Each row was made from one walk, in order. Every step used is in the known rows, and no mark comes twice. Write each row's walk.
In the rows, zero is written as 128.
Known rows
ruvan-beso: [158 137 164 121 130 103 151 130 128 139 128 121 140 157 124 131 112 113
 122 138 127 146 125]
sivav-tupor-pefadu: [151 100 135 115 111 141 110 140 112 109 109 183 110 132 115 109 126 100
 130 113 147 124 107]
beso-lunobal: [162 133 134 139 117 110 148 155 114 113  92 131 127 143 139 122 108 134
 137 132 110 134  93]
sivav-tupor-lunobal-beso: [ 72 115  97 151 140 173  73 101 203 109 128 196 106 115  69  78 160 153
  94 119 137 150 128]
beso-lunobal-tupor-pefadu: [187 116 146 148 112 109 133 173  79  84  81 173 110 142 132 126 103 125
 144 144 150 101  54]
mosi-beso-sivav-tupor: [118 110  80 158 118 125 112 157 139  93 118 189 124 137  89  69 177 127
  81 116 135 149 161]
beso-ruvan-tupor-lunobal: [138  96  92 137 149 177 106  97 139  93 136 175  89 103  85  61 155 141
 129 113 146 128 125]
sivav-tupor-ruvan-beso-pefadu: [203 132 139  94 126 146 123 168 146 149 100 179 136 171  56  96 151 131
  98 133 103 207 105]
tupor-sivav: [122 116 137 139 115 113 141 140 140 133 124 149 146 132 130  84 136 105
 115 137 130 138 122]
mosi-beso-ruvan-tupor: [146  89  70 139 144 150 114 116 123  69 145 159 102 122  84  72 159 154
 134 105 133 118 157]
tupor-lunobal-beso-sivav: [ 49 129 113 188 141 150  93 105 206 123 121 163 127  93 107  47 184 135
  78 146 143 149 109]
pefadu-tupor-sivav: [138 102 133 142 111 103 129 175 141 125 142 147 180 127 124  91 150 132
 125 118 121 153 128]
lunobal-beso-ruvan-tupor-sivav: [120  97 105 156 123 140 113 122 165  82 148 189 110 128  79  30 182 127
 117 104 141 144 122]
pefadu-tupor-lunobal-beso-ruvan: [ 97 100 100 186 176 166  82  99 184 105 154 140 136  88  86  53 176 192
 119 106 118 138 115]
sivav-tupor-ruvan-beso: [213 131 157  97 117 144 130 153 133 141 114 187 121 152  87 104 131 120
 104 123 111 190 111]
lunobal-beso-ruvan: [113 120 115 168 163 147 115  93 151 106 140 129 105 116 101  76 160 156
 122 110 125 126 117]
tupor-ruvan-beso-sivav: [187 144 171 133 117 121 148 160 137 153 107 155 141 128 122  71 151 103
  90 148 114 187  92]
ruvan-tupor-lunobal-beso-pefadu: [ 55 109  79 137 137 175  65 111 224 108 125 177 125 124  45  73 186 159
 107 138 139 161 117]
beso-lunobal-tupor-sivav: [176 127 130 161 102  88 155 190 104  91  95 188 129 159 113  98 124 132
 119 143 137 132  82]
mosi-beso-lunobal: [139 118 104 159 133 115 135 145 131  95  98 129 136 138 128 104 116 157
 130 141 102 123 119]
mosi-beso: [104 110 100 147 141 132 118 119 145 111 134 125 140 122 115 111 134 151
 121 135 118 116 152]
sivav-tupor-ruvan: [184 121 121 104 113 169 106 149 133 130 113 194 106 122  90 101 146 134
 110 113 107 169 115]
ruvan-beso-sivav-tupor: [170 136 146 132 105  96 148 169 120 123 115 186 126 171  98  89 152  90
  83 118 147 181 135]
lunobal-beso: [ 85 131 124 150 134 136 103 111 176 117 137 135 128 124 111 111 150 146
 116 126 126 134 122]
pefadu-tupor-ruvan-beso-lunobal: [244 129 175 125 112 106 146 196 126 133  96 138 168 142 126 107 113 155
 136 134  78 193  68]
ruvan-beso-pefadu-tupor: [164 125 142 120 133  94 131 178 144 143 129 110 190 172  88 129 147 150
 127 130 112 181 125]
sivav-tupor: [148 121 109 116 115 134 117 143 122 112 123 177 109 145  96 123 136 125
 116 106 133 143 143]
ruvan-beso-pefadu: [149 139 147 118 139 105 147 148 141 149 113 113 156 175  93 123 134 126
 115 149 120 167 118]

Which walk is each row?
[162  95 111 135 118 132 137 138 118  93 137 184 109 134  95  44 161 109
 130 107 144 138 128] => beso-ruvan-tupor-sivav
[248 137 163 109 106 125 149 180 118 126  77 191 116 166  99  98 108 128
 114 127  91 194  78] => sivav-tupor-ruvan-beso-lunobal
[215 126 182 140 113  85 157 175  80  93  81 166 123 169 127 129  88 112
 139 155 151 122  49] => ruvan-beso-lunobal-tupor-pefadu
[159 113 151 132 122  79 148 193 155 147 125 132 208 176  88  87 156 128
 114 138 112 190 117] => ruvan-beso-pefadu-tupor-sivav
[ 80 135 120 176 123 123 111 133 174 116 126 150 131 120 114  74 180 124
  90 130 138 150 117] => lunobal-beso-sivav
[152 143 162 145 119  87 159 154 126 137 118 139 144 154 130  95 144  93
  93 142 139 164 119] => ruvan-beso-sivav
[ 75 130 107 147 144 138  98 126 189 128 123 126 143 144  78 104 170 155
 110 136 119 152 114] => lunobal-beso-pefadu
[ 60 117  80 150 150 176  69 113 217 120 114 189 120 135  37  73 181 164
  87 128 128 167 121] => sivav-tupor-lunobal-beso-pefadu
[183 137 156 106 139 138 135 153 153 166 104 131 152 153  86 102 142 134
 110 155  96 191  90] => tupor-ruvan-beso-pefadu
[109 107 101 117 120 162  94 112 163 106 132 179 112 109  96  96 143 131
 123 130 149 137 131] => ruvan-tupor-lunobal
[194 137 176 111 129 136 141 138 138 154 119 139 139 132 120 109 119 122
 117 145 104 171  97] => tupor-ruvan-beso
[ 52 122 115 164 155 166  85  83 208 123 133 145 124  96 103  84 150 154
 105 140 129 133 114] => tupor-lunobal-beso
[150  68  97 139 140 157 108 112 107  66 129 164 102 110 102  57 147 126
 147 115 146  98 121] => mosi-beso-ruvan-tupor-pefadu
[133 103 118 114  88 120 127 154 142 105 134 189 134 138 106  84 150  98
 124 125 146 147 132] => ruvan-tupor-sivav
[192 143 168 132 119  85 170 158 114 123  91 124 140 171 135 126  93 121
 133 146 111 154  90] => ruvan-beso-lunobal
[168 106 101 122 130 148 124 126 105  89 139 162  91 131  94  89 152 132
 140 100 143 130 131] => beso-ruvan-tupor
[219 137 128 137 116 135 130 182 101 102  87 183 107 131 107 119 122 164
 125 142 112 148  62] => beso-lunobal-tupor-ruvan
[138  76  81 151 133 136 128 128 133  74 142 179 120 128  83  30 167 131
 121 113 136 126 149] => mosi-beso-ruvan-tupor-sivav
[139 128 136 146 124 125 129 142 154 130 111 200 123 144  88  64 156 100
  72 133 150 180 126] => ruvan-beso-sivav-tupor-lunobal
[129 117 111 137 138 161  74 166 202 138 128 140 173 116  69  88 190 190
 114 126  84 193  95] => lunobal-beso-pefadu-tupor-ruvan
[179 126 119 129 101 154 114 173 129 127 103 210 112 119  94  65 179 114
  83 113 121 186 108] => beso-sivav-tupor-ruvan
[214 140 162 116 125 129 137 156 115 131 124 173 124 144  94 128 127 142
 108 147 130 159  94] => lunobal-tupor-ruvan-beso
[141 121 125 148 114 107 138 162 116 107 134 186 132 144 101 104 144 125
 107 139 154 124 117] => lunobal-tupor-sivav
[206 140 143 113 136 130 131 173 128 141 108 166 140 166  61 121 149 152
 103 157 124 179  85] => lunobal-tupor-ruvan-beso-pefadu
[115 112 100 130 133 165  99 115 156 120 120 189 107 120  86  96 140 134
 106 119 138 143 135] => sivav-tupor-lunobal
[100 130 104 164 108 129 101 148 168 101 122 200 112 141  83  71 190 121
  77 107 143 167 132] => lunobal-beso-sivav-tupor
[157 120  90 166 129 107 130 165 108  70 103 162 121 149 101 124 122 177
 123 145 129 112 113] => mosi-beso-lunobal-tupor
[ 86 105 112 162 127 113 100 176 203 125 135 144 195 143  75  66 193 159
 108 127 110 177 117] => lunobal-beso-pefadu-tupor-sivav
[148  97  88 134 147 155  89 172 171 130 124 129 185 114  74  86 177 196
 119 134  76 174 125] => mosi-beso-pefadu-tupor-ruvan
[ 77  90  68 158 166 151  80 139 195 119 131 125 183 113  72  83 175 195
 111 141 105 149 144] => mosi-beso-pefadu-tupor-lunobal
[129 104 116 141 119 104 124 191 155 136 127 136 195 147  93  83 172 142
 120 127 110 170 122] => beso-pefadu-tupor-sivav
[126 107  95 146 136 155 100 106 152  78 148 168  92 123  77  72 173 148
 129  96 141 135 127] => lunobal-beso-ruvan-tupor
